Each row was made from one path, in order. Every step used is in the known rows, and no mark comes twice. Write each row's path.
Known rows
y/c/d: [-0.23  0.58  0.06 -0.80 -1.21 -0.87  0.57 -2.04  1.15 -1.70 -0.77  1.18
  2.56 -0.82 -0.23 -1.59  1.59  0.49  1.21]
r/j: [-0.35  1.13 -0.55 -1.85  2.80 -1.59  0.49 -2.87  2.04 -0.26 -0.05 -0.53
  0.41 -0.43  1.37  1.15  1.13  1.65 -0.08]
j/a: [-0.12  0.22 -0.15 -1.12  2.07  0.02  0.39  2.12  1.25 -0.21  0.14  1.31
 -0.32 -1.31  0.37  1.31 -0.18 -0.90  1.15]
c/d/a/y/v/j: [-0.18  0.89  2.53 -1.29 -1.48  0.44  0.80 -0.33  0.33 -3.54  1.84  0.85
  0.29 -2.52 -2.47  4.49  3.04  0.59 -0.64]
a/y/c: [ 0.27 -1.21  0.44 -1.00  0.40  0.81 -1.07 -0.35  0.86 -7.03 -0.16 -0.92
  1.69  0.45  0.14 -2.13  0.76  0.67 -1.41]
c/d/a/y/v: [-0.23 -0.02  2.02 -1.62 -1.80  0.74  0.68 -0.79  0.73 -3.39  1.67  1.01
 -0.19 -3.07 -2.28  4.65  2.57  1.46 -0.79]
j/c: [-0.56  0.01 -0.37 -1.04  4.05 -0.66  0.59 -2.16  0.62  0.11  0.81  0.05
  0.98 -0.95  1.01  1.64 -1.05 -0.29 -0.10]
j/a/y: [ 0.04 -0.36  0.35 -0.83  2.29  0.99 -0.33  2.71  1.26 -3.74  0.26  0.85
 -0.36 -1.15  0.46  0.62  0.13 -0.42 -0.33]
a/d/c/y: [-0.35 -1.74  1.50 -0.71 -0.72  0.86 -1.48  0.84 -0.22 -3.22  0.27  0.88
  1.61 -0.04  0.26 -1.47  2.20  1.58  0.19]
d/v: [ 0.03  0.05  0.79 -4.11 -1.67  1.00 -0.28  1.54  0.42 -2.60  1.17  0.01
  0.80 -0.35 -2.61  3.12  1.04  0.28  0.66]
c/y: [ 0.35  0.65 -0.14 -0.97  0.96  1.90  0.96  2.64  0.33  0.93 -0.03  0.12
  0.65 -2.18 -0.15  1.99  0.52  0.65 -0.08]
d/c/y: [-0.28 -1.10  0.87 -1.46  1.63  1.19 -0.09  2.64  0.57  0.29 -0.76  0.89
  2.11 -0.45 -0.73 -1.24  1.91  0.93  0.17]
r/j/c/d: [-1.08  1.92 -0.40 -1.33  4.63 -2.18  1.17 -4.50  2.36  0.94  0.19  0.89
  1.17 -1.46  2.12  1.89  1.14  1.79 -0.13]
c/d/a/y: [-0.23  0.02  1.92 -1.07 -1.90  0.90  0.79 -0.09  0.48 -2.74  1.65  1.06
 -0.84 -2.31 -1.50  3.56  2.46  1.42 -0.96]
r/j/c/y: [-0.88  1.66 -0.48 -1.59  5.90 -1.39  0.97 -2.84  2.39  1.29  0.21  0.13
  1.50 -0.93  2.60  1.82  0.49  1.70 -0.56]
c/d/v/j/a/y: [-0.34  2.49  1.91 -1.77 -1.69  0.71  0.81  2.30  0.23 -2.69  0.88  2.05
  1.19 -1.97 -2.44  2.95  3.17 -0.42  0.85]
r/j/a/y/c: [-0.55  0.86 -0.03 -1.63  4.24 -1.41 -0.14 -1.36  3.06 -2.85 -0.30  0.50
  1.11  0.02  2.30 -0.45  1.25  1.30 -0.38]
a/d/c/y/v/j: [-0.38 -0.87  2.09 -0.93 -0.31  0.43 -1.40  0.53 -0.36 -3.96  0.49  0.67
  2.79 -0.20 -0.72 -0.53  2.83  0.72  0.50]
v/j/a: [ 0.05  2.76  1.33 -0.04  2.38 -0.84  0.72  2.73 -0.28 -0.78  0.69  0.16
  1.07  0.39 -0.35  0.88  1.40 -3.13  1.35]
a/y/v/j: [ 0.42  0.20  1.26 -1.51  1.10  0.82 -0.65 -0.12  0.21 -7.33  0.71 -1.37
  1.89 -1.49 -2.25  2.28  1.48 -0.43 -1.18]
r/j/v: [-0.57  0.52 -0.35 -2.03  3.34 -0.94  0.31 -5.51  2.40 -0.24  0.02 -0.33
  1.10 -1.23  0.43  1.20  0.62  0.78 -0.38]

Write each row's path
[-0.14  2.06  2.03 -3.24 -0.09  0.30  0.01  3.61 -0.01 -2.55  1.45  0.46
  1.66  0.62 -2.55  2.88  1.89 -1.94  1.34] : d/v/j/a
[ 0.04 -2.06  2.49 -2.18 -0.19  0.66 -0.86 -0.10  0.76 -5.88  2.21 -1.20
  0.00  1.08 -0.74  1.63  1.23  0.89 -2.02] : d/a/y/c
[-0.46  2.61  2.41  0.07  2.77 -0.90  0.97 -0.14 -0.65 -1.99  1.84  0.00
  1.62  0.07 -0.39  2.16  1.96 -2.02 -0.38] : v/j/c/d/a/y
[ 0.41 -1.10  0.53 -2.05  0.66  1.27 -0.85 -0.77  0.84 -7.19  0.41 -1.12
  1.23 -2.24 -1.99  2.46  0.74  0.75 -1.44] : a/y/v
[ 0.15 -1.11  3.07 -2.55  0.25  0.66 -0.56  0.06  0.32 -6.16  2.85 -1.51
  0.18 -0.26 -2.38  4.70  1.75  0.09 -1.83] : d/a/y/v/j
[-0.37  0.00  1.16 -1.36 -1.43 -0.91  0.47 -1.92  1.21 -2.09  0.34  0.99
  2.00 -0.28 -0.54 -0.22  1.88  0.74  0.69] : y/c/d/a
[-0.32  2.25  1.98 -3.15  1.13  0.47  0.36  2.47 -0.25 -1.77  1.69  0.10
  2.53  0.41 -2.13  3.37  1.63 -1.52  0.63] : d/v/j/c/y
[-0.14  1.65  0.98 -2.01  2.98 -1.30  0.50 -2.34  0.31 -2.51  0.94 -0.67
  3.38 -2.00 -2.42  4.35  0.83 -1.82  0.94] : y/v/j/c
[ 0.13  1.64  1.18 -1.32  1.59  1.06  0.50  2.22  0.39 -1.40  0.51  0.56
  2.70 -2.85 -1.45  3.72  1.62 -0.53  0.75] : c/y/v/j/a/d
[-0.38  0.68  2.32 -1.86 -0.92  0.59 -1.14  1.02 -0.77 -4.50  1.98  0.40
  1.94  0.42 -0.70  1.81  2.05 -0.03  0.45] : a/d/v/j/c/y
[-0.37 -2.12  1.37 -0.82 -1.11  0.05 -1.81 -0.55 -0.27 -4.06  0.42  0.58
  1.25  0.53  0.16 -1.83  2.08  1.32  0.38] : a/d/c
[ 0.12 -0.48  0.68 -0.57 -0.50  0.79 -0.53 -0.54  0.94 -6.51 -0.28  0.12
  1.70 -0.61 -0.11 -1.72  1.58  1.02 -1.13] : a/y/c/d
[-0.43  3.28  1.39  0.41  2.88 -1.37  1.37 -0.50 -0.68  0.01  1.00  0.31
  2.01 -0.40 -0.18  1.56  1.59 -2.35  0.74] : v/j/c/d
[-0.29  0.04  0.96 -1.64  1.01  0.71 -0.38  2.44  1.80 -4.81  0.06  1.85
  1.29 -0.86 -0.16 -0.12  1.13 -0.11  0.18] : j/a/y/c/d/v
[ 0.16  0.25  1.25 -1.42  2.45  0.48 -0.57 -0.77  0.37 -7.05  0.87 -1.21
  2.23 -1.42 -1.71  2.43  1.05 -0.61 -1.33] : a/y/v/j/c
[-0.01  1.43  1.38 -1.81  1.41 -0.97 -0.12 -0.57  0.40 -3.72  0.89  0.05
  2.76 -2.02 -2.45  3.83  1.57 -1.78  1.54] : y/v/j/a/d
[ 0.02 -0.46  1.02 -1.57 -1.12  1.05 -0.74  0.01  0.96 -7.13 -0.01  0.26
  2.00 -0.40 -0.88 -1.07  1.92  1.12 -1.04] : a/y/c/d/v
[ 0.32  1.82  0.82 -1.60  1.55  1.15  1.01  1.76  0.27 -0.53  0.29 -0.20
  2.72 -2.91 -2.05  4.01  1.42 -0.56  0.51] : c/y/v/j
[ 0.13  2.32  1.68  0.15  2.58 -0.20  0.21  3.17 -0.28 -3.21  0.77 -0.14
  1.07  0.50 -0.26  0.38  1.62 -2.80  0.29] : v/j/a/y
[ 0.11 -1.98  2.51 -2.93 -0.04  1.00 -0.68 -0.39  0.79 -5.99  2.65 -1.30
 -0.28 -0.82 -2.25  4.83  1.24  0.99 -2.02] : d/a/y/v
[ 0.25  1.56  0.94 -2.15  1.07 -0.88  0.38 -1.38  0.13 -2.93  0.66 -0.98
  2.82 -2.00 -3.16  4.10  1.40 -1.63  1.14] : y/v/j
[-0.87  0.69  0.51 -1.47  3.78 -1.20 -0.30 -0.47  2.55 -0.79 -0.15  1.45
  1.17 -0.33  2.42 -0.02  2.03  1.79  0.38] : r/j/a/d/c/y
[-0.72  0.97  0.05 -1.42  3.21 -1.68 -0.22 -1.73  2.43 -1.39  0.22  0.88
  0.33 -0.41  2.42  0.71  1.33  1.51  0.47] : r/j/a/d
[-0.27  2.04  2.27  0.27  2.07 -0.38 -0.09  3.52 -0.52 -1.74  0.68  0.88
  2.02  0.72  0.03 -0.37  2.43 -2.33  1.26] : v/j/a/d/c/y
[-0.22  2.97  1.31  0.12  4.17 -0.53  1.21  1.08 -0.71  0.33  1.04 -0.37
  2.34  0.10  0.25  1.50  0.96 -2.45  0.30] : v/j/c/y
